Each row was made from one small tree. The marks that hang from a mark follow it in brackets, in the order of their numbers. Every link used is in the known rows. Write each row's tree.
Known rows
Z728(Z64(Z966(Z152) Z983)): [ 12  27   7 -11 -24 -18  20   3  -4   2  22  -4   8   2 -20  14  -9  -4
  10   8   9  15]
Z528(Z64): [ -5  10 -16  -4 -17  -6   9   8   0 -16   6  -4  -3   4 -15 -13   2 -18
   9  17  -1  -6]
Z64(Z528 Z983): [  4  26  -8 -16 -16 -12  16   3   6   6  24  -6   3   0 -29  -2   5 -17
  10   4   2   5]
Z101(Z956(Z728) Z967): [  2  18 -13  -2 -17   2  12  21  -7   0   0  -7  -2 -10 -21 -18   5 -10
  -1  17  -6  14]
Z983(Z64(Z528)): [ 13  20 -12 -15  -8  -7  10   7  16   3  26 -10   7   0 -29   5   7 -17
   8  13  15  19]
Z956(Z101(Z967) Z728(Z64(Z966))): [ 21  13   3   8 -32  -4  10   1 -10  10  18   1   7  -6 -21   4  -3  -3
   1  18   8  30]
Z983(Z64(Z528 Z966(Z152 Z397))): [ 16  30  -6 -13 -10  -8  12  12  14   8  28  -4  13   1 -22  21   3   0
  15   7  16  18]
Z528(Z64(Z983)): [ -8  17 -12  -4 -22  -9  11   8  -3 -16  10  -4  -6   4 -11  -9  -2 -13
   7  13  -4  -8]
Z528(Z397): [  0  13 -16  -3 -18  -3  13   7  -5  -4  14  -3  -4   5 -20  -5   4 -18
   9  20  -1 -18]
Z966(Z152 Z397): [ 10  39 -12  -2 -12   2  15  15  11   8  -2 -10   7   6 -20  -5   6  -4
  14   4 -11 -10]
Z528(Z64(Z966) Z397): [-13   2 -13  -3 -24  -9   9   5 -18 -20  20   9  -8   5  -5   5  -5  -9
  13  24   8 -19]
Z956(Z101 Z728): [ 19  12 -11  12 -29  -4  17   4   0  11  11  -7   9  -3 -22 -11   5 -13
   0  11  -3  15]
Z152(Z966): [  7  18  -6 -12  -8  -5  13   0   6  -6  13 -12   2   5 -31 -14  12 -24
   8   6 -10   7]
Z956(Z728(Z64(Z528(Z397) Z966 Z983))): [ 15  18  -1   0 -28 -14  24  -1 -16   6  35   3   3   0 -20  12  -4  -5
  11   9  16   7]
Z101(Z956(Z728(Z64)) Z967): [  4  20  -7  -4 -18   1  11  15  -9   0   5  -6  -3  -8 -22 -14   1  -9
  -1  22   1  19]
Z967(Z101(Z956(Z728(Z64)))): [ 14   7  -8   4 -20  -7   9  10 -11  -2   9 -12   8  -1 -26 -11   5 -17
   2  22   1  16]
Z528(Z64(Z983) Z397): [-18  12 -14  -2 -26  -6   9   7 -18 -19  15   5 -17   7  -6  -3  -6 -12
  11  23  -4 -27]
Z64(Z528(Z397)): [ -1  15 -14 -12 -13  -6  13   3  -1   4  25   0  -1   3 -30  -3   7 -21
  15  18   3  -7]
Z967(Z101(Z956(Z728(Z64(Z528(Z397)))))): [  8   7  -9   1 -20  -6   7   7 -17   1  17  -4   4   0 -29  -6   5 -18
   7  27   3   8]

Which tree is each row?
[ -5  26  -6  -4 -24  -9  12  11  -5 -11  12   3  -1   4  -3   7  -6   4
  14   6  -1  -9]  Z528(Z64(Z966(Z152 Z397) Z983))
[ 10  28   1  -9 -25 -19  22  13  -2   2  16  -4   8  -3 -16  11  -5  -2
  10  -2   1   6]  Z64(Z966(Z152) Z983)
[ 16  22 -10 -13 -10  -6  11   5  13   5  34  -4  12   1 -20  20   7  -2
   9  10  23  18]  Z983(Z64(Z528 Z966(Z397)))
[ 15  22   3   3 -30  -4   9  -1  -8  15  21   0   0  -5 -27  -1  -2  -7
   4  17   2  28]  Z956(Z101(Z967) Z728(Z64(Z528 Z983)))
[  5  22  -1  -5 -21  -4  14  18 -12   3   6  -2   1 -10 -20  -5  -3  -3
   3  19   1  22]  Z101(Z956(Z728(Z64(Z966(Z152)))) Z967)
[ 17  18   6   2 -33  -9  10  -2 -12  14  28   5   5  -7 -23   9  -4  -2
   4  14   9  31]  Z956(Z101(Z967) Z728(Z64(Z528 Z966 Z983)))
[ 19  19   3   4 -27  -2   7  -2  -7  17  24   4   8  -4 -23   8   0   0
   6  17  10  28]  Z956(Z101(Z967) Z728(Z64(Z528 Z966(Z397))))
[ -5  19  -4  -7 -26 -16  15  12  -7 -13  12   2  -1   0  -7   4  -8  -5
  12   8  -1  -2]  Z528(Z64(Z966(Z152) Z983))
[ 17  24   5   3 -32  -4   8  -2 -10  16  26   5   6  -4 -20  11  -3   4
   5  13   8  26]  Z956(Z101(Z967) Z728(Z64(Z528 Z966(Z397) Z983)))
[ 14   6  -5  -1 -20 -12  10   7 -13   1  19  -6  12  -4 -28  -1   5 -14
   5  20   9  22]  Z967(Z101(Z956(Z728(Z64(Z528 Z966)))))
[ 18  15  -8  11 -28   1   9  10  -3  10   6  -4   4  -6 -23 -12   4 -11
   0  13  -6  19]  Z956(Z101(Z967) Z728)
[ 10  29   3 -15 -18 -12  14  -7   0   6  35   0   9   5 -21  18  -1  -1
  11  10  18  11]  Z728(Z64(Z528 Z966(Z397) Z983))
[  7   9  -3  -1 -25 -12   9   7 -22  -1  24   0   5  -2 -23   4   0 -11
   7  22   6  10]  Z967(Z101(Z956(Z728(Z64(Z528(Z397) Z966 Z983)))))
[  5  16  -4  -5 -21  -3  12  14 -13   0  11  -3   1 -10 -19  -6   0  -5
   0  20   6  23]  Z101(Z956(Z728(Z64(Z966))) Z967)
[ 18  22 -10  -7 -13  -4  11   9  12  -1  24  -8  11   3 -13  17   3   0
   4  10  20  13]  Z983(Z64(Z966(Z397)))
[ -6  13  -8  -7 -25 -15  13   6  -8 -17  19   1  -1   1  -6   3  -5  -6
   8  10   5  -2]  Z528(Z64(Z966 Z983))
